Each row comes from the steps of one path. Every step used is in the known rows, and no mark comes twice. Write the path behind each row, first mark first.
(in the rows, 128 means zero)
Known rows
bizusi-metid-kozu-lisazo: [186 145 107 153 135 142 132 144 180 167 143 155  95 107 154 112  88 132
 124 126 135 150]
kozu-lisazo-kisan-metid-tomun: [187  97  91 139 116 153 136 158 236 132 120 106 136  74 158  88  77  29
 136 119  74 138]
lisazo-kisan-metid-tomun-sazu: [173  99  86 135 124 124 140 156 197 158 122  98 144  69 161 101 117  18
 120 147 109 131]
sazu-bizusi-metid-tomun-lisazo-kozu: [190 150 108 136 151 120 116 151 168 195 105 110  94  96 130 112  45  97
 130 147 155  92]
sazu-bizusi-metid-tomun-lisazo: [193 153 108 140 154 132 117 151 148 200 112 118 104  92 121 121  63 111
 133 143 152 100]
kisan-metid-bizusi: [163 127 123 120 121 113 138 128 182 175 146 139 129  96 174 110 108  53
 152 143 131 149]
kisan-metid-tomun: [169 103 117 129 129 120 136 148 193 156 120 129 112  90 166  99 113  40
 121 144 101 122]
tomun-metid-kozu-lisazo: [173 124  97 141 108 130 145 146 204 151 133 141 138  96 162  87  83  69
 136 112 148 145]
lisazo-kisan-metid-kozu: [177 102  70 111 124 117 152 145 201 145 137 115 152 102 148 103  98  49
 141 125 104 121]
tomun-lisazo-kisan-metid: [179 113  61 113 134 120 134 148 205 142 119  73 168  94 131 114  89  36
 173 139 104 115]
bizusi-metid: [165 164 115 145 146 117 120 132 122 170 143 129  99 101 134 125  90 140
 133 142 140 137]
tomun-sazu: [123 145 129 147 138 110 114 142 123 167 152 113 137  96 132 134 144  85
 112 157 179 147]
sazu-bizusi-metid-kozu-lisazo-kisan: [192 150  87 143 142 148 131 147 165 185 139 135 121  97 118 113  44 121
 135 113 139 117]
lisazo-kozu-metid-bizusi: [141 140 139 118 116 115 131 139 187 178 147 133 126 119 168 112  63  79
 134 123 156 162]
bizusi-sazu: [129 135 153 129 157 114 114 127 122 144 137 131 129 113 120 142 113 114
 149 143 150 120]
sazu-bizusi: [136 153 130 127 150 115 114 137 105 175 146 123 137 112  94 131  76 105
 132 130 162 106]
tomun-lisazo-kisan: [172 125  76 116 138 119 123 152 175 135 127  71 169 103 113 122  86  75
 164 134 131 123]
kozu-metid: [128 140 128 127 130 131 127 144 143 166 150 131 141 119 129 125  90 102
 128 118 130 156]
bizusi-sazu-tofisus: [126 155 161 126 147 125 122 154 106 125 130 121 127 119 108 152 113 105
 162 148 162 129]
metid-kozu-lisazo: [162 119 118 137 126 134 132 152 195 143 147 148 128 116 144 110 107  94
 118 116 138 148]

Which path is each row?
[180 159 112 149 147 143 126 142 153 194 142 152 103 104 123 120  60 130
 125 120 152 120] -> sazu-bizusi-metid-kozu-lisazo
[199 137 103 141 140 118 121 154 196 169 103 105  86  95 163 106  74  96
 128 153 139 120] -> bizusi-metid-tomun-lisazo-kozu
[161 165 114 166 144 142 121 146 145 208 144 146 113  88 131 128 100 108
 107 143 182 135] -> tomun-sazu-bizusi-metid-kozu-lisazo
[178 111 114 127 136 119 120 161 188 150 113 101 126 100 145 111 111  68
 129 145 138 125] -> metid-tomun-lisazo
[187 141 121 149 140 125 123 147 149 171 125 135  81  91 156 110  95 122
 113 144 132 134] -> bizusi-metid-tomun
[147 138 165 124 141 113 120 122 144 168 146 145 129 108 153 135 112 108
 160 142 173 149] -> metid-bizusi-sazu
[182  98  99 124 132 122 135 154 218 159 106 109 126  91 163 102 110  26
 140 150 104 116] -> kisan-metid-tomun-lisazo
[182  95  84 121 123 124 142 153 202 142 119 101 138  82 155  94  90  34
 133 133  87 119] -> lisazo-kisan-metid-tomun
[136 137 160 123 132 135 130 130 155 187 148 154 136 116 155 135  93 106
 154 122 155 170] -> kozu-metid-bizusi-sazu
[169 114  86 138 122 147 133 145 213 130 134 102 151  84 141 102  74  43
 153 120  81 141] -> kozu-lisazo-kisan-metid
[178 149 105 139 141 116 133 139 148 176 145 151  96 114 149 118 101 142
 121 135 150 137] -> bizusi-metid-kozu
[175 112 114 131 126 151 134 133 223 148 132 122 149  82 162 111  75  47
 176 124 102 150] -> kozu-lisazo-kisan-metid-bizusi-sazu
[178 105  93 120 122 146 134 171 208 161 115  98 153 100 143 108  77  59
 134 117 110 146] -> kozu-metid-tomun-lisazo-kisan
[175 155  90 160 141 147 127 149 158 201 142 125 129  80 127 123  85  98
 116 135 168 132] -> tomun-sazu-bizusi-metid-kozu-lisazo-kisan
[165 114 116 126 126 140 130 165 196 170 117 115 135 109 149 111  91  71
 125 124 123 147] -> kozu-metid-tomun-lisazo
[159 141 137 128 122 113 136 121 159 176 132 137 137  87 169 112  88  82
 173 133 179 144] -> tomun-metid-bizusi-sazu
[149 120 136 148 131 117 118 158 153 169 132 121 117  84 156 116 145  68
  90 155 163 143] -> metid-tomun-sazu
[177 109  90 131 122 139 138 156 209 132 145 127 149 108 140 105  89  82
 129 108 125 146] -> metid-kozu-lisazo-kisan
[135 156 167 121 125 142 137 152 142 173 141 144 134 119 148 144  90  97
 164 124 165 176] -> kozu-metid-bizusi-sazu-tofisus
[166 128  94 128 115 106 149 140 171 161 134 134 139 104 158  94  95  80
 134 123 164 131] -> tomun-metid-kozu
[189 102  54 107 130 119 146 151 227 146 120  90 166 103 142 106  95  37
 162 134 110 116] -> tomun-lisazo-kisan-metid-kozu
[152 132 133 113 136 122 124 140 208 177 120 113 140 120 158 126  72  71
 171 137 160 143] -> tomun-lisazo-kozu-metid-bizusi-sazu
[182 115  95 131 112 147 137 141 228 147 140 115 149  79 166  99  72  37
 163 120  99 161] -> kozu-lisazo-kisan-metid-bizusi
[171 114  92 133 115 131 146 177 182 142 117  89 140  73 153 106 116  12
 129 152 119 137] -> lisazo-kisan-metid-tomun-sazu-tofisus
[173 164 130 161 131 133 128 172 130 174 122 124  83  80 156 125 123  99
 108 165 167 152] -> bizusi-metid-tomun-sazu-tofisus
